In the rows, 128 means zero.
Known rows, with every way that one mark hangs from another:
[J991 [J660 J320 [J696 J331]]]: [118 105 107 105 110 149  97 189 108  54 152  87  92 132 198 169 143 113
 101 131  97 126 109 107 153 137  92 122 111 169 113 117 127 113 169  98
 139 124 149  90 147 179 180  96 140 147 122 139 118 164 158 160 115 123
 130  84 103  92 108 137  75 131 106 121 155 107 185]
[J87 [J696 J331]]: [113 125 122 121 107 132  82 176 154  66 161 106 122 139 171 142 134 154
 118 123 101 134 111 133 121 154 135  95 106 180 108 115 142 125 157  57
 152  97 143 122 161 145 140 131 143 154 112 144 103 147 144 148 137 157
 156  67 136 111  80 129  96 120 114 125 148 116 166]
[J331 J320]: [110 105 134 123 114 144  94 143 135  73 152 132  95 115 173 134 130 119
 108 111  80 144  98 109 124 142 138 110 104 163 109 110 144 109 149  88
 130 104 133 112 145 161 143 101 141 158 117 124 132 157 130 151  98 151
 140 110 114  91 113 151  88 122 104 138 153 110 171]
[J331 [J320 J87]]: [105  96 129 133 117 143  75 142 133  76 168 117  82 120 180 142 147 108
 117 117  97 146 107 106 144 148 123 110 118 156 126 111 155  99 153  85
 117 120 133 100 147 165 134 115 144 147 119 139 116 173 120 144  99 150
 148 105 114 114  98 154  87 123 118 137 153 117 167]
[J507 [J320 [J87 J696] J169 J660]]: [121  84 154 151  98 149  87 173 153  71 203  99  77 138 182 207 147  94
 146 133  87 127 108  67 135 157 162 104 143 164 121 126 170 136 136  38
 141  92 143  89 101 141 123 131 158 132 127 156  88 175 128 121 131 167
 152  77 127 140  70 162 108  95 128 156 156 120 219]
[J696 J87 [J660 J991]]: [ 94  88 122 135 150 124  84 142 107  69 150 123  71 114 153 164 129 107
 120 124 150 155  74 164 147 138 139  75 114 192 144 127  97 124 148  87
 168  99 148 117 113 143 171 118 154 125 123 113 144 137 127 145  80 163
 129 115 131  78 134 134 105 113 111 157 136  95 156]
[J991 [J660 [J320 J331] J696]]: [126  92 102 103 117 157 101 196 110  43 167 100  78 111 206 167 143 118
 105 141  65 120 102  99 161 144 110 120 121 159 124 136 134 119 158 114
 137 135 149  79 150 171 187 102 145 137 134 126 108 158 150 152 106 114
 136 119 106 112 118 164  65 137 104 120 147 107 200]
[J696 [J331 J320] J660]: [128 102 112 134 120 126  88 163 124  71 144 121 108 112 166 130 120 116
 107 116  97 151  94 125 111 144 135  97  83 176 139 104 125 107 185  83
 144  88 129 118 143 168 147 126 131 160 105 128 107 162 137 157 100 148
 145 112 118 112 113 133  99 126 125 135 147  99 159]
[J507 J320]: [105 108 144 122  99 138 104 147 129  81 147 140  99 122 159 161 134 115
 126 119 105 133 112  98 121 144 158  90 119 162 121 126 133 111 135  80
 147  85 132  91 150 149 140  95 133 160 121 133 127 156 132 135 134 154
 149  98 114  94 115 154 102 127 110 154 145 112 153]
[J331 [J320 J169 [J660 J696]]]: [128  74 125 132 117 163 111 171 138  75 175 115  65 142 190 177 146  88
 120 110  56 140  90  66 140 141 139 119 134 161 124 110 156 115 158  69
 127  87 141  99 102 159 138 111 152 144 115 134 102 177 131 148  96 154
 111  84 106 113  93 160  87 102 104 141 160  98 229]
[J320 J660]: [108  87 138 126 113 131  99 161 133  89 172 104  81 143 168 149 130 108
 128 101  79 127 107 119 126 156 148 107 148 171 116 133 141 133 133  84
 154 111 135  82 123 149 150 104 133 139 121 133 126 159 121 135 130 161
 121 112 116  99 118 140  91  86  92 140 139 109 185]
[J991 [J660 [J320 J87] [J696 J331]]]: [117 100 104 111 108 145  77 186 109  47 169  82  92 127 204 172 155 105
 106 140 105 131 109 104 165 143  68 126 108 166 108 126 136 101 173  95
 133 138 149  86 154 179 175 108 141 139 115 158 109 185 148 154 120 124
 142  90 101 110  90 136  75 124 121 119 154 112 176]
[J507 [J320 J87 J169 [J660 J696]]]: [115  68 133 141  98 157  98 171 136  65 198 117  67 152 183 201 157  74
 134 125 103 137  99  57 154 149 142 112 153 162 129 122 158 109 146  65
 134  91 137  80 103 153 133 111 150 129 117 143  84 192 127 128 121 155
 129  80 108 131  77 160  99  98 125 152 154 112 208]
[J87 [J696 J331 [J660 J320]]]: [113 101 117 116 121 150  66 189 119  58 165  85 107 125 167 130 127 134
  95 143  92 143  94 135 120 157 124  92  91 185 134 116 117 143 183  72
 156 104 153 113 136 143 152 133 135 128 114 142 106 144 155 142 123 145
 152  98 129 121 112 144  98 117 119 125 147 105 176]
[J320 J87 J169 J331 J660]: [145  69 122 139 116 143  60 184 148  72 224  81  69 130 188 191 159  68
 140 116  67 123 106 104 149 158 142 108 161 147 115 132 173 134 144  83
 145 121 119  95 110 152 157 135 151 125 143 132  94 183 112 132 121 137
 141 107 130 150  78 156  99  83 124 127 147 113 220]
[J331 [J320 J87 J169 [J660 J991]]]: [128  72 133 152 118 150  71 139 125  74 212 101  39 136 189 215 144  58
 127 114 104 143  97  97 162 143 123 101 145 149 113 119 166 134 156  48
 127 110 133 114  91 166 153 123 163 127 132 144 115 172 122 141  90 152
 136 109 124 122  96 150 120  91 103 163 169 105 215]
[J320 [J87 J696] J169 J331 J660]: [143  78 131 143 119 147  66 201 154  62 221  81  68 135 201 185 158  98
 141 130  59 124 104 102 148 168 153 107 152 161 120 128 181 142 145  60
 141 119 135  99 113 141 147 149 160 121 130 143  80 169 124 128 123 142
 154  97 138 162  63 165  99  85 123 128 157 117 234]
[J507 [J320 [J660 J991]]]: [116  94 154 127 107 146 110 132 122  78 174 134  61 137 161 196 126  89
 124 111 132 141 115 113 145 150 152  87 133 158 105 133 138 135 140  59
 152  85 138  89 109 160 153 100 134 137 143 129 131 148 131 132 120 161
 137 120 125  89 116 139 119 101  81 176 156 107 180]
[J320 J169 J331 [J660 J696]]: [139  75 121 124 116 151  93 192 152  62 190  93  72 139 194 181 146  89
 123 111  56 124  99  88 151 147 142 109 157 158 136 127 154 127 148  88
 142 100 134  93 114 156 158 121 153 130 126 123  88 170 129 139 109 135
 119  97 125 128  92 166  82  90 104 129 143  99 227]
[J696 J660]: [ 99  95 121 134 120 120  88 159 113  82 164 114  91 108 167 128 129 115
 113 122  96 146  89 126 123 152 151  95 116 181 147 113 101 114 140  96
 153 108 129  89 131 147 157 115 130 144 105 128 121 147 123 142 113 149
 141 129 117  96 130 131 103 111 124 134 119 105 154]
[J320 [J87 J696] J331 [J660 J991]]: [124  91 135 138 133 142  67 167 146  55 210  91  53 131 189 187 146 112
 131 134 106 138 119 142 170 168 132  99 147 158 106 144 163 142 145  47
 143 125 136 116 124 151 159 141 152 111 136 138  92 145 129 133 119 151
 153 118 149 142  79 152 108  89  99 158 162 116 210]
[J660 J320 [J696 J331] J991]: [104 110 111 105 119 165  69 149 122  52 169 112  87 143 183 170 137 110
  79 129 134 144 110 143 165 135  81  89 127 168 108 123 114 133 191  82
 144  93 151 123 144 170 176 100 146 133 126 135 120 145 150 147 116 142
 126  76 126  97 119 137  97 127  86 143 154 105 159]
[J991 [J660 J320]]: [112  90 115 111 108 148  99 173  95  79 170  98  83 110 186 160 136 109
 113 126  89 119  95 110 143 135 119 116 126 161 112 127 127 129 143 103
 139 142 156  80 127 163 182  91 140 150 129 146 146 154 140 147 118 129
 138 126 104  92 131 152  81 124 101 123 146 109 183]
[J87 [J696 J660]]: [ 96 102 126 131 127 120  85 176 126  69 162 103  99 104 167 127 127 148
 113 133  84 147  83 123 114 160 165 101 109 192 154 111 107 121 144  64
 151  97 139  96 129 126 144 130 134 132 100 134  99 140 136 131 115 160
 143 110 127 108 117 135  99 105 119 133 134 114 172]
[J87 [J696 [J660 J320]]]: [ 98  91 121 121 118 152  72 177 101  65 169  99  88 113 164 120 126 143
  97 148  72 140  86 123 125 157 144  97 101 186 152 118 115 144 160  77
 147 109 156  93 121 142 149 125 142 127 114 136 114 135 143 128 118 151
 140 118 128 122 139 150  96 116 120 134 140 113 183]

Rows:
[117  79 135 147 116 142  64 146 133  75 222  80  41 139 188 217 153  52
 129 107 124 134 101 121 161 148 133  90 177 156 111 126 149 141 137  57
 145 106 131 101  88 154 163 115 157 128 125 147 117 168 120 131 109 154
 133 102 126 120 100 137 115  77  99 157 148 114 202] => [J320 J87 J169 [J660 J991]]
[137  81 109 149 116 127  55 170 130  70 189 102  90 111 184 162 145  78
 120 127 100 151 100 109 123 139 133  96 103 166 147  97 146 108 185  74
 132 101 117 121 119 161 139 138 149 152 112 140  97 185 131 154  96 138
 155  91 124 143  80 143 115 120 152 121 146 105 186] => [J696 [J331 [J320 J87 J169]] J660]
[122  77 105 128 142 150  46 147  97  54 199 103  49  98 178 171 134  83
  88 150 115 145 108 148 178 158 121  77 131 155 136 139 120 139 172 106
 142 125 139  99 109 159 189 131 147 109 143 119 116 140 130 135  95 124
 152 147 138 141 125 150 105 111 122 146 146 106 167] => [J696 [J660 [J320 J87 J331] J991]]
[ 88  94 122 115 140 150  91 142 119  50 140 131  82 136 175 181 138 114
 119 129 131 150  87 140 169 130 119  88 129 183 135 129 106 121 147  78
 155  99 154 117 130 145 170 106 164 112 117 113 132 141 137 147  80 154
 113  86 124  71 114 137  81 125  95 157 153 100 162] => [J660 [J696 J87] J991]
[ 87  90 121 103 132 178  82 164 113  55 144 124  93 144 164 145 136 120
 100 139  84 131  89 125 158 133 104 103 122 175 125 133 116 130 159 111
 147 112 163 102 137 146 161  98 167 108 123 119 141 162 146 138  86 143
 105  76 114  93 118 164  70 134 110 137 152 101 172] => [J660 J320 [J696 J87]]
[ 98 107 118 117 128 138  97 175 135  55 122 123 113 149 171 155 147 130
 122 122 111 138 102 143 135 134 109  94 109 187 104 120 121 107 169  94
 160  98 147 112 157 155 149 117 145 127 109 118 115 172 146 149 100 149
 117  51 121  83  83 138  76 134 112 127 148 100 157] => [J660 [J696 J87 J331]]
[125 104 120 125 115 155  85 151 142  57 169 122  85 132 192 200 142  92
  99 113 127 151  95 104 158 127 101  88 121 157 124  97 137 112 184  51
 130  65 141 143 124 175 147 111 157 145 112 136 109 167 144 159  89 143
 130  67 123  96  78 142 110 130 101 145 159  94 195] => [J660 [J696 [J331 [J320 J169]]] J991]
[146  91 131 138 114 142  88 157 136  77 192 101  63 146 181 213 134  68
 112  99 113 145 101 108 138 135 121  86 124 151  98 111 165 143 181  53
 143  84 130 136  99 173 146 128 152 146 129 143 114 168 133 157 105 150
 127  99 132 111  89 141 125 102  87 157 172  96 209] => [J696 [J331 [J320 J169 [J660 J991]]]]
[ 98  76 128 127 141 163 109 153 121  50 145 132  55 152 164 195 130 103
 122 125  97 153  82 119 165 137 112 100 112 179 123 129 135 115 170  66
 136 107 154 123 112 157 153 115 166 114 122 117 127 158 136 145  65 165
  94  96 125  82 101 144  88 108  90 170 177  90 200] => [J331 [J320 [J660 [J696 J87] J991]]]
[109  82 153 137 101 143  97 156 131  81 178 115  78 142 171 184 141  97
 139 124 101 135 128  90 139 156 150 107 138 161 113 134 150 124 135  70
 147 109 131  78 123 159 138 107 134 147 121 140 113 180 121 130 143 158
 150 110 117 115  95 148 101  98 116 157 152 116 180] => [J507 [J320 J87 J660]]
[125  95 131 136 125 142  77 144 132  71 185 103  65 152 177 195 133  81
 111 106 127 150 116 141 150 152 108  97 115 152  84 123 166 119 184  54
 136 111 131 127 127 179 156 127 142 135 134 140 111 170 129 158 101 153
 138 103 128 117  83 135 105  95  95 157 175 107 187] => [J696 [J331 [J320 J87 [J660 J991]]]]
[107 112 118 130 123 118  76 167 138  59 168 102  91 117 173 160 123 136
 108 129 139 161 100 162 128 162 140  79  94 188 137 117 107 131 165  41
 160  87 143 124 136 148 156 141 138 138 108 144 105 130 150 146 115 161
 150 101 142 108 108 115 121 115 109 152 149 109 172] => [J87 [J696 J331 [J660 J991]]]
[103  76 134 122 134 161 111 171 120  61 131 143  79 158 167 164 142 112
 126 119  66 145  81 103 143 140 123 119 111 178 123 123 144 104 161  86
 139 107 151 105 126 158 140 111 158 122 115 111 118 176 134 154  82 160
  98  86 116  89  97 160  70 110 104 145 171  97 206] => [J331 [J320 [J660 [J696 J87]]]]
[100 119 113 113 121 138  84 154 138  52 155 119  92 134 184 171 135 112
 109 117 140 152 110 153 156 137 104  88 121 171 122 114 110 110 163  63
 149  89 136 122 149 172 165 102 138 141 112 138 111 148 144 153 106 149
 125  80 126  88  97 125 101 119  91 147 149 101 158] => [J660 [J696 J331] J991]
[154  90 135 129 106 148  90 169 145  72 190 132  87 105 181 188 141  83
 135 117  86 127  97  84 131 142 175  83 127 140 121 129 155 122 138  82
 144  78 127 107 129 155 139 117 156 141 141 119 105 161 131 134 125 136
 156 102 129 130  89 169 109 129 118 141 150 104 191] => [J507 [J320 J169 J331]]
[118  90 105 123 112 163  48 176 127  53 194  94  97 144 195 177 155  74
 101 127 103 134 108 102 164 143  88  99 144 160 128 107 144 124 181  91
 132 114 139 109 135 165 159 115 156 125 120 149  99 183 139 139 108 128
 135  54 119 140  80 154  81 120 128 124 146 110 182] => [J660 [J320 J87 J169] [J696 J331]]
[141  72 123 146 130 143  57 163 144  65 229  95  38 131 198 218 153  56
 133 118 111 128 104 122 170 153 137  91 170 141 114 139 167 146 147  71
 145 112 129 110  95 157 173 131 162 118 150 134 107 165 118 140 108 137
 144 123 142 139  83 156 117  80  99 151 155 109 209] => [J320 J87 J169 J331 [J660 J991]]
[128  82 114 121 136 158  98 164 132  48 183 114  51 138 187 188 134 109
 112 115 105 140 110 132 171 156 124 102 150 162 124 139 133 124 152  77
 144 110 132 107 124 163 173 118 142 120 132 115 100 144 132 139 109 140
 122 114 134 106 103 148  87  91  78 153 148 101 208] => [J320 J331 [J660 J696 J991]]
[101 104 113 104 138 166  65 153 115  47 147 125  84 151 165 190 145 109
  95 133 134 142 105 159 177 127  81  80 118 176 119 133 103 141 186  94
 157  98 163 132 141 164 176 106 165 109 131 120 136 156 157 147  85 138
 113  60 131  81 110 137  86 130  98 146 165  95 159] => [J660 J320 [J696 J87 J331] J991]
[ 93 103 114 106 127 171  81 139 102  59 166 121  70 130 182 160 137 102
  74 133 116 145  99 133 174 139 104  92 135 168 132 116 109 132 161  84
 136 105 153 108 125 162 175  94 148 121 126 131 133 138 148 134 101 147
 116  94 119  85 134 148  93 119  81 160 143 108 173] => [J660 J320 J696 J991]
[ 93  86 109 113 115 156  86 179  96  52 171  93  69 126 204 170 151  97
 103 146  94 128 101  90 177 146  94 130 134 167 124 122 135  97 150 101
 122 146 150  70 133 167 174  97 141 136 123 148 116 174 143 137 110 132
 132 109  96 110 113 148  71 125 118 122 144 116 185] => [J991 [J660 [J320 J87] J696]]
[110 101 123 130 140 120  74 145 111  60 144 118  82 123 153 168 131 121
 121 126 149 150  92 177 135 138 129  68 110 188 130 133  98 132 170  81
 174  99 139 133 131 152 173 125 155 118 119 112 131 146 133 155  85 151
 129  98 141  90 109 110 107 120 120 149 144  93 142] => [J696 J87 J331 [J660 J991]]
[130  79 118 135 107 140  69 183 149  65 193  84  85 155 195 190 159  77
 122 116  96 130 115 102 152 147 112 111 152 165 111 114 152 115 168  65
 146 103 128 100 123 160 149 122 147 131 108 148  76 200 129 141 125 142
 123  57 116 134  67 142  85  92 124 122 145 109 209] => [J320 J87 J169 [J660 [J696 J331]]]
[ 91 102 132 124 123 164  47 142 117  52 201  91  63 128 184 171 140 112
 100 150 118 143 102 140 176 152 110  92 148 166 119 127 136 146 156  68
 130 124 161 115 123 152 164 124 158 106 137 155 132 135 143 130 110 150
 150 105 134 123 110 149 104 113 101 154 159 122 184] => [J660 [J320 [J87 J696]] J991]
[116  86 144 148 120 145  65 154 142  68 219  74  47 148 189 215 153  89
 137 128 113 140  96 114 156 161 141 100 174 164 114 128 158 152 136  30
 140 108 148 109  91 145 150 136 161 118 128 155 103 156 127 124 109 165
 142  93 135 127  81 140 118  83  97 154 159 115 216] => [J320 [J87 J696] J169 [J660 J991]]
[157  78 140 135 114 148  97 158 147  71 209 123  54 129 177 232 135  65
 133 118 109 130 111  99 154 147 160  77 144 138 114 142 161 144 145  61
 156  79 137 108  95 161 151 118 150 130 155 127 112 157 129 131 123 140
 146 118 145 128  93 164 123  95  94 172 162  97 216] => [J507 [J320 J169 J331 [J660 J991]]]
[114  95 114 130 130 110  77 178 117  72 131 120 115 125 155 143 131 127
 129 121 114 137  88 157 113 138 138  84  97 194 122 123 108 119 167  97
 172  98 137 121 140 148 157 126 145 123 112 113 122 161 134 157  97 143
 134  88 135  98 105 125  91 125 133 129 141  99 150] => [J696 J87 J331 J660]
